Each row comes from the steps of one walk. Every step used is in the known rows, and no mark comes twice. Write the walk behind each row, first mark first.
In the rows, 128 means zero.
Known rows:
fasu kive sebiso pupo rivop vurur: [123 105 148  83 127  98 148 151 131 123 136  88 100 129 131 135 154 125
 117 153 181 156 135 118 111 134 131 126 105  75 119  99  96 106 136 161
 120 103 120 139 106 124 220 127 133 157 125 162]
tidel pako: [119 126 130 133 125 124 195 127 122 113 115 144 124 133 136 120 110 119
 117 127 119 138 136 107 120 144 149 129 136 151 139 117 110 131 119 116
 142 136 121 126 116 134 138 100 120 142 121 134]
zote boli nomut nuvub: [110 143 112 119 126 133 122 134 136 114 115 121 169 158 145 128 158 127
 125 124  80 130 113 137 123 116  91 137 102 189 128 151 101 136 147 132
 138  94 142 130 152 139 113 157 111 146 128 130]
kive sebiso: [136 123 143 124 106 124 136 138 134 122 120 135 115 134 127 132 164 146
 135 119 139 155 128 132 129 123 135 128 109 107 110 110 119 122 126 136
 135 113 113 125 117 137 145 102 131 132 127 125]
nuvub rikuz vurur tidel: [114 110 122 116  61 127 170 127 123 132  90  97 132 114 109 138  75 143
 124 115  88 158 118  62 136 102 119 123 119  97 147 157 121 129  91 104
 118 109 137 135 148 115 113 137 134 124 136 104]
fasu kive sebiso pupo rivop: [ 85 117 136  80 113 112 152 141 129 115 132 108  79 116 134 124 158 123
 118 137 161 123 131 116 115 136 144 121 124 111  87  94  98 100 143 142
 124 103 101 136 113 134 218 141 130 143 130 171]
bagok nuvub rikuz: [100 126 124 122 115 125  79 112 106 119  68  92 106 116 116 111 136 114
 120 117 135 120 133  87 130 129 129 130 126 120 155 123 153 107 109 130
 143 118 138 135 142 144 101 146 132  97 127 155]
vurur rikuz: [105 123 120 130 143 139 171 128 133 135 141 131 125 121 125 132 119 141
 114 135 154 112 130 107 128 119 118 129 124 120 140 125 143 155 125 125
 128 135 129 123 135 114  75 127 134 120 126 123]
fasu kive sebiso: [103 119 135 118  85 127 119 152 131 125 125 134  89 134 137 142 143 130
 127 130 144 147 128 142 116 132 122 130 120 108 112 102 146  99 130 136
 134 122 116 128 113 135 201 124 132 139 129 142]
pupo rivop gagov: [198 127 140 117 174 115 127 144 120 127 120 115 127 132 119 147 109 122
 125 151 161 117 120 133 130 125 132 114  96  84 116 132 106 136 114 158
 113 111 125 137 124 108 149 106 128 156 126 155]
rivop siketaf: [127 127 135 133 122 114  92 141 119 140 142 116 144 147 130 135 119 132
 130 127 133 115 131 159 130 126 148 124 112 112 161 127 124 143 130 139
 124 101 128 123 134 119 118 123 129 134 133 122]
siketaf rivop vurur rikuz: [180 119 136 124 186 106 128 131 140 141 155 116 121 134 118 136 136 155
 105 143 178 146 123 111 125 109  84 135 117  90 162 137 161 133 125 138
 103 115 141 121 125  81 102  99 132 134 127 126]
vira pupo sebiso kive: [154 130 130 105 106 121 164 113 138 123 142 111 165 108 138  91 166 125
 116 121 157  80 116  95 130 133 170 135 146 153 116 141  72 152 132 117
 133  93 130 127 152 138 144 115 129 124 118 124]
bagok nuvub rikuz vurur rivop: [113 112 127 117  82 130  94 108  95 122  92  87 112 107  96 110 103 147
 113 123 127 174 123  79 135 112 104 122 105 103 149 120 155 117 100 124
 137 103 135 142 152 123 102 121 126 104 136 144]
zote boli nomut nuvub rikuz vurur: [ 89 136 113 103  73 126  98 133 124 109  77  91 160 141 125 116 137 134
 135 117  53 144 108  95 133 101  86 127  93 191 129 167  84 128 115 122
 132  96 151 140 176 136 116 181 117 130 132  99]
gagov rivop vurur rikuz nuvub nomut boli: [118  99 111 123 128 125 134 141 135 114 119  50 209 159 128 126 147 153
 103 157 201 110 140 119 134 125  97 141  68  78 171 149 121 128 119 130
 137  72 155 123 158  98 122 120 142 112 126  89]
fasu kive sebiso pupo rivop giled: [ 87 113 133  81 124 111 112 156 130 124 145 106 104 111 137 129 116 126
 119 149 171 118 129 114 116 148 141 119 110  98 126  92  84 127 149 142
 112  92 100 129 119 120 225 111 137 154 134 170]
giled rivop vurur: [140 122 143 137 151  97  82 151 130 142 113  90 139 121 126 150 118 133
 119 133 151 139 121 118 126 123  95 129 106  97 130 142 140 122 112 150
 112 125 145 137 119 115 171 118 132 139 132 101]
nomut nuvub rikuz vurur: [ 89 119 128 102  57 121 103 133 122 130  64  94 132 119 121 109 110 139
 140 126 108 110 114 107 135 115 100 113 109 145 134 154 121 127 110 124
 143 115 140 141 156 135 143 169 124 116 131 101]
pako tidel vurur: [102 137 128 125 125 109 200 114 103 126 140 144  98 149 136 119 168 144
 117 117 131 136 136 112 109 140 121 127 114  96  99 138 126 159 120  69
 155 182 137 124 134 117 160 119 120 120 132 122]
siketaf rivop vurur tidel pako: [212 112 137 129 150  98 211 130 143 136 132 129 140 146 131 147 106 139
  94 130 123 189 125  85 114 124 106 137 132  93 171 138 137 117 115 108
 110  96 134 120 106  96 155  64 122 164 128 145]
zote boli nomut nuvub bagok: [ 80 142 109 115 121 126  58 137 129 120 100 104 153 152 142 136 150 138
 136 119 102 117 114 115 131 113  81 130 110 168 138 152 105 147 144 140
 150  74 152 132 158 153  96 163 126 130 127 159]
zote boli: [140 140 117 137 159 123 125 123 146 110 124 122 134 143 130 121 123 131
 128 116  88 128 130 113 121 122 125 132 121 159  87 134 115 126 134 137
 119 117 139 124 133 135 108 137 131 131 125 133]
giled rivop pupo: [131 140 139 132 143 110  80 153 139 149 114 111 141 105 135 152 118 129
 118 141 144  87 113 130 135 135 109 131  94 129 120 143 123 129 124 157
 114 127 131 127 112 119 119 127 130 139 127 122]
vira pupo sebiso kive fasu: [151 116 138 119  93 128 179 109 138 119 146 107 171 101 144  99 193 153
 129 127 182 127 108 102 136 130 155 138 138 150 118 139  43 135 129 123
 127  46 132 125 149 148 142  87 129 124 130 111]
rikuz nuvub: [126 115 116 146  98 133 116 124 121 119  98 112 157 122 131 120 130 125
 132 139 137 135 123 146 126 134 150 115 124 129 130 126 134 132 133 102
 140 106 122 130 136 121 132 123 141 140 122 100]
nomut nuvub bagok: [ 79 127 121 113 107 120  51 139 131 146  89 106 117 130 140 133 131 141
 140 128 153  88 120 127 135 125  94 116 129 127 138 136 146 151 138 143
 162  95 140 133 140 151 111 156 135 116 126 159]
siketaf rivop pupo sebiso: [206 130 138 103 193 118 103 124 147 134 133 125 144 117 131 122 143 151
 113 139 134  76 106 142 132 126 127 127 142 144 141 144 112 104 136 141
 106  87 116 114 123  95 135  92 124 154 127 145]
boli nomut nuvub: [ 99 132 124 111  97 139 123 140 118 133 120 130 163 143 143 139 167 123
 126 136 113 125 113 150 129 119  96 133 113 165 171 143 113 138 143 119
 145 106 131 134 148 134 136 150 107 141 131 128]
sebiso pupo rivop: [116 127 127  89 161 113 165 119 125 119 132 103 119 106 125 112 141 124
 118 135 146 101 131 101 130 134 147 117 131 134 101 120  84 128 142 130
 117 106 111 136 122 126 154 146 127 133 130 154]
kive sebiso pupo rivop gagov: [178 120 156  91 149 107 168 142 135 118 128 107 119 120 126 133 169 133
 125 143 175 142 128 120 134 124 143 119  80  69  90 117  64 137 128 155
 127  95 104 137 110 120 139  99 122 161 118 173]
boli nomut nuvub bagok: [ 66 130 118 108  91 133  55 142 113 136 105 112 147 135 143 144 156 135
 137 131 137 117 113 129 137 118  88 126 122 142 176 144 119 149 136 132
 158  86 142 135 153 145 114 158 121 127 129 153]
nomut boli: [ 81 122 120 109 118 128 123 130 142 121 126 107 129 153 133 118 150 127
 118 120 128 119 130 151 137 135 119 138 106 127 145 135 131 126 131 126
 125 121 137 126 133 138 129 148 119 131 126 129]
rikuz nuvub nomut: [130 123 121 137  99 131 107 137 115 113  88  94 180 107 136 117 143 123
 122 129 145 116 125 128 132 140 166 119 124 134 136 143 126 119 130 127
 143  72 130 129 150 125 147 122 150 123 124 103]
tidel vurur rikuz nuvub nomut boli: [  8 113 103 132 115 134 205 128 128 114 111  84 174 144 130 113 173 138
  90 124 161 104 145 126 129 145 135 129  88 107 152 144 144 168 119  92
 147  80 140 124 162 118 104 140 141 124 125 102]
giled rivop pupo sebiso: [136 129 135 118 174 119 105 141 142 140 106 103 156 105 136 137 115 141
 113 136 134  55 107 134 136 128 126 123 123 141 114 146 110 123 123 148
 113 101 118 125 124 111 138 107 130 153 128 115]
zote boli nomut: [126 145 114 130 145 134 125 128 126 104 138 125 161 149 132 131 152 121
 124 118  78 164 123 116 124 115 117 141 111 175 124 143  89 128 131 127
 116 107 139 127 147 129 100 138 119 141 131 121]
pako tidel vurur rivop: [119 128 125 124 133 118 225 107  96 136 166 158 117 150 131 130 148 162
 106 122 143 165 133 110 118 123 100 127 105  86 110 123 143 172 129  73
 151 175 131 124 137 105 161  95 114 122 140 150]
sebiso kive fasu: [122 126 138 123  88 116 152 121 132 128 148 110 139 105 131 143 167 134
 138 132 183 172 119 122 130 138 136 132 117 143 131 130  70 117 124 137
 134  87 145 128 125 149 136 101 133 123 137 114]

Which walk is each row?
[104 132 136 136 130  95  54 154 123 148 123 100 135 125 133 144 114 134
 124 115 136  86 118 148 132 126 125 117 105 114 129 133 136 130 122 143
 118 102 126 130 129 116 156 126 131 132 144 103] : giled rivop siketaf
[123 114 136 110 124 126 173 110 134 120 143 104 163 104 129 124 164 147
 135 127 167 135 114 125 128 132 154 127 144 156 133 133  63 112 123 131
 132  64 133 128 137 143 162  78 131 136 140 116] : pupo sebiso kive fasu
[ 76 108 104 144 118 136  94 128 117 124 102  97 136 112 128 138 112 148
 128 138 190 106 125 106 135 120 127 108 127  99 148 125 158 176 128 111
 153  97 133 127 148 117  62 131 160 119 118 132] : vurur rikuz nuvub bagok
[158 121 129 123 136 139 153 116 135 118 129 126 151 122 141  88 150 143
 118 121 132  83 117 107 135 118 147 132 148 129 111 137 100 141 132 119
 125  87 115 125 154 128 140 118 125 127 119 123] : vira pupo sebiso
[130 138 134 100 141 100 114 138 141 145 118  88 170  90 135 138 128 122
 112 137 156  58 104 121 131 142 147 124 124 163 123 151  74 130 123 149
 126 103 134 128 126 123 154 109 134 146 129 113] : giled rivop pupo sebiso kive
[183 109 138 115  92 126 133 137 112 133 121 113 146 113 111 143  76 149
 121 143 141 186 115  96 146  96  94 119  78  70 156 142 124 146  89 143
 122 116 142 140 153  96  92 101 118 139 130 142] : nuvub rikuz vurur rivop gagov
[ 96 105 121 111  38 123 228 131 126 132  55 110 137 130 131 125  68 136
 113 119  73 130 119  63 127 117 115 119 117 140 153 152 113 140 102  91
 150 104 134 135 142 132 140 131 117 140 130 117] : nomut nuvub rikuz vurur tidel pako
[127 118 127  62  52 129 153 129 112 142 114  90 221 110 127 134 132 146
 113 152 131 122  94 106 143 105 113 129  94 184 214 158  52 154 116 135
 147  79 144 136 176 117 122 124 109 146 131 127] : boli nomut nuvub rikuz vurur rivop pupo sebiso kive
[ 79 128 113 137 110 123 227 120  98 117 114 110 147 125 138 115 174 151
  98 125 168 114 134  99 114 139 150 120 111  92 123 150 137 181 121  70
 166 129 138 119 159  99 125 113 147 107 125  96] : pako tidel vurur rikuz nuvub nomut
[121 110 132  98 189 109 201 125 131 132 148  83 135 121 119 126 131 137
 103 158 186 126 135  83 125 120 127 126 108  86 144 121  96 165 136 148
 112 116 131 134 125 104  99 128 135 138 122 149] : sebiso pupo rivop vurur rikuz
[102 107 131 106  53 114  89 144 110 152 111  96 156 138 122 129  92 163
 126 128 126 121 116 134 142 100 101 111  81 123 179 135 137 152 120 142
 136  83 136 135 170 113 120 136 121 121 142 128] : nomut nuvub rikuz vurur rivop siketaf
[132  97 116 145 137 118  80 130 122 129 123  70 166 143 120 144 107 170
 134 171 221 128 138  96 126 114  78 120  96  54 159 129 136 156 117 119
 154 105 148 128 145  95  85 111 156 113 124 119] : gagov rivop vurur rikuz nuvub bagok
[ 82 125 127  96  46 130 102 138 106 123  80  99 158 124 123 125 138 135
 136 129  91 140 106 108 138 107  95 123 102 164 175 158  95 125 108 114
 140 105 142 143 172 129 141 169 111 126 134  95] : boli nomut nuvub rikuz vurur
[117 127 133 128 117 103 190 122  90 148 183 149 133 170 138 137 146 167
 107 118 153 152 138 139 118 120 125 123  89  70 143 121 143 186 131  83
 148 151 131 118 145  95 144  87 116 125 144 145] : pako tidel vurur rivop siketaf
[193 103 131 136 133 111 232 129 134 129 139 118 172 174 128 149  83 144
 110 153 131 172 143  72 112 123  87 145 104  83 158 130 100 121 103 101
 133 126 139 125 114 103 149  70 116 145 133 131] : gagov rivop vurur tidel pako
[161 123 126 127 150 126  82 139 127 128 163 121 167 142 128 135  81 147
 139 155 151 111 133 115 125 135  82 132  99 107 142 124  94 131 129 116
 118 126 126 120 137 102 152  97 127 118 143 123] : gagov rivop giled
[126 113 125 127  74 131 191 130 131 134 123 108 135 125 115 133  83 148
 122 125  92 169 116  98 125 111 117 125 120  89 119 154 121 133 109  97
 116 110 134 133 128 111 119 116 131 142 135  95] : rikuz vurur tidel
[ 98 108 124 126  59 122 198 113 104 114  50  89 104 120 112 113  78 128
 103 114  90 165 130  37 121 129 137 127 124 108 154 135 129 115  84  86
 145 107 133 138 131 133 103 110 126 122 130 131] : bagok nuvub rikuz vurur tidel pako
[100  96 130  97 114 112 172 155 123 115 104  58 151 107 136 132 163 137
  97 162 221 134 134  98 115 132 164 119 101  73 142 111 115 127 136 158
 132  50 121 132 134 106 190 120 162 142 118 135] : fasu kive sebiso pupo rivop vurur rikuz nuvub nomut
[155 108 154  92 149  97 170 135 132 120 125  89 133 130 122 124 176 143
 125 145 175 171 135 107 126 123 143 124  94  80 113 109  73 131 134 154
 120  95 113 136 108 122 171 102 131 146 120 145] : kive sebiso pupo rivop vurur
[ 54 110 110 157 125 133 219 113 120 125 125 121 148 135 125 125 150 140
 110 142 157 136 142 123 112 135 129 117 110 104 129 124 149 180 122  70
 148 134 123 127 144 100  91 122 137 136 126 102] : tidel vurur rikuz nuvub
[124 120 145  85 141 110 177 125 132 112 123 107 108 116 123 115 180 138
 128 126 156 132 131 105 130 128 157 117 115 114  88 105  70 121 141 136
 125  91  96 134 113 134 176 121 129 135 126 156] : kive sebiso pupo rivop
[124 108 125 130  74 126 252 128 126 122 110 127 126 130 123 127  69 139
 110 127  82 178 122  78 118 128 131 125 128 115 128 140 109 136 102  84
 131 115 125 129 117 117 129  87 122 156 130 103] : rikuz vurur tidel pako
[ 84 115 144  83 109  96 120 153 121 129 144  98  92 135 138 130 155 128
 120 135 166 104 135 147 118 134 162 116 105  94 115  92  97 110 146 153
 124  75 100 131 114 125 209 137 133 146 135 164] : fasu kive sebiso pupo rivop siketaf
[222 130 144 126 146 117 137 144 126 125 128 117 134 127 133 122 136 124
 121 148 176 100 114 107 137 121 135 124  84  73 100 140  91 160 119 156
 107  95 128 135 139 114 128 115 128 146 117 153] : vira pupo rivop gagov
[100 108 121 121  63 129 128 113 108 130  63  71 118 115 102 118  93 132
 114 116  99 158 121  55 128 113 117 126 121  82 149 149 151 115  95 101
 132  97 141 140 144 127  85 136 133 111 136 120] : bagok nuvub rikuz vurur tidel
[139 111 133 138 132 105 134 148 138 153 115  92 159 123 126 170  86 138
 107 130 127 154 117  95 125 110  91 133 110  64 149 152 154 133 109 130
 105 108 146 135 120 106 145 105 133 147 139 103] : giled rivop vurur tidel
[124 103 148  95 163 106 211 133 136 127 138  91 129 130 118 129 173 156
 111 148 200 156 137  90 128 116 134 125  89  70 125 106  87 160 133 154
 120 101 114 131 117 109 121 102 136 141 117 143] : kive sebiso pupo rivop vurur rikuz
[148 118 145 108 120 124 166 121 143 135 144 102 179 106 136 139 166 144
 128 152 185 124 111 136 134 140 158 135 118 158 149 140  35 124 126 150
 131  62 138 119 125 136 102  70 131 147 129 125] : rivop pupo sebiso kive fasu
[ 88 100 115 127 113 130 135 147 135 120 100  58 201 146 132 129 153 138
  96 143 187 130 133 130 137 129 134 137  81  89 197 149 142 154 122 138
 135  68 155 124 158 112  99 122 149 132 113  95] : rivop vurur rikuz nuvub nomut boli
[138 116 150  83 128 109 146 157 129 118 134 108  87 119 135 142 147 117
 116 154 178 135 127 132 121 133 134 120  95  67  94 106  89 113 129 159
 126 101 110 141 105 119 182 119 122 167 121 181] : fasu kive sebiso pupo rivop gagov
[128 124 134 105 141 117 232 110 127 150 177 128 189 127 125 136 144 143
  99 150 163 126 131 120 120 137 141 133 114 131 150 125  85 171 123 113
 144 113 135 123 136 110 111  74 117 151 131 165] : tidel vurur rivop pupo sebiso kive
[170 106 121 141 142 123 139 138 121 120 122  70 205 137 123 131 136 155
 116 165 200 117 139 101 123 118 108 130  91  79 160 145 119 132 117 133
 138  78 146 125 154  88 116  98 151 111 127  90] : gagov rivop vurur rikuz nuvub nomut
[132 112 126 112  81 129 138 122 109 127 118 113 136 108 106 126  89 156
 124 126 118 172 120  83 141 100 106 118 105 115 140 127 128 128 101 128
 120 114 134 137 157 111 129 126 127 114 137 124] : nuvub rikuz vurur rivop
[131  98 120 153 123 129 160 132 127 130 118  92 173 131 126 138 120 144
 113 161 187 158 130 129 122 122 124 125 103  82 174 129 151 171 127 119
 135 117 142 128 139  97  82 107 146 145 115  93] : rivop vurur rikuz nuvub
[177 116 133 114 161 144 163 123 133 141 151 137 178 123 133 136 103 160
 105 152 145 113 116 140 138 113 131 132 121 130 163 121 115 145 137 149
 123  96 118 119 137 101  99  81 123 153 126 164] : vurur rivop pupo sebiso
[114 113 125 149 139 111 107 154 122 132  85  60 187  97 130 144 125 140
 100 139 186 113 119 103 131 122 127 121  96  84 154 152 151 143 111 148
 126  72 146 132 149  97 134 111 158 129 127  77] : giled rivop vurur rikuz nuvub nomut
[108 122 127 137 138 127 207 114 116 137 169 150 137 140 120 134 139 148
 107 130 137 169 141 119 119 123  97 129 110 100 128 110 144 155 122  99
 134 135 126 129 135 111 128 101 115 132 139 157] : tidel vurur rivop
[ 88 130 122 101  82 134 109 133 107 128  84 120 166 133 140 142 152 119
 126 126 111 121 114 113 141 111 100 130 111 172 195 148 112 128 124 124
 145 108 136 136 167 137 130 171 112 122 131 134] : boli nomut nuvub rikuz
[232 135 143 124 174 107  84 139 139 135 142 133 112 124 125 139 135 133
 120 137 153 142 113 144 131 118  94 126 107  90 131 145 140 117 119 144
 108 107 133 127 121  93 120  94 115 154 127 153] : siketaf rivop gagov
[170 132 134 120 136 121 145 129 124 121 120 118 129 122 133 104 149 130
 121 132 155  82 117  93 133 127 140 123 115 121  88 128  92 144 133 138
 105  98 118 130 141 128 165 133 137 122 124 138] : vira pupo rivop
[154 105 122 141 159 105  56 131 128 134 116  81 136 115 121 141 132 165
 120 149 213 137 119 106 131 114  96 112 117  69 182 137 172 151 126 124
 129  80 145 125 141  88  96 104 159 132 120 129] : siketaf rivop vurur rikuz nuvub bagok
[ 93 126 125 106  89 124 106 133 128 137  72 114 139 126 134 128 126 124
 131 124 122  77 122 115 138 119 105 121 120 151 158 139 137 129 128 132
 149 117 135 133 153 144 141 169 123 112 128 141] : nomut nuvub rikuz
[ 93  97 115 112 155 107 129 127 118 124 107  50 144 106 121 127 127 148
 117 164 227 117 132  79 130 125 137 105 113  69 156 122 107 183 134 133
 138  74 134 137 140 107  89 133 162 136 114 147] : sebiso pupo rivop vurur rikuz nuvub bagok
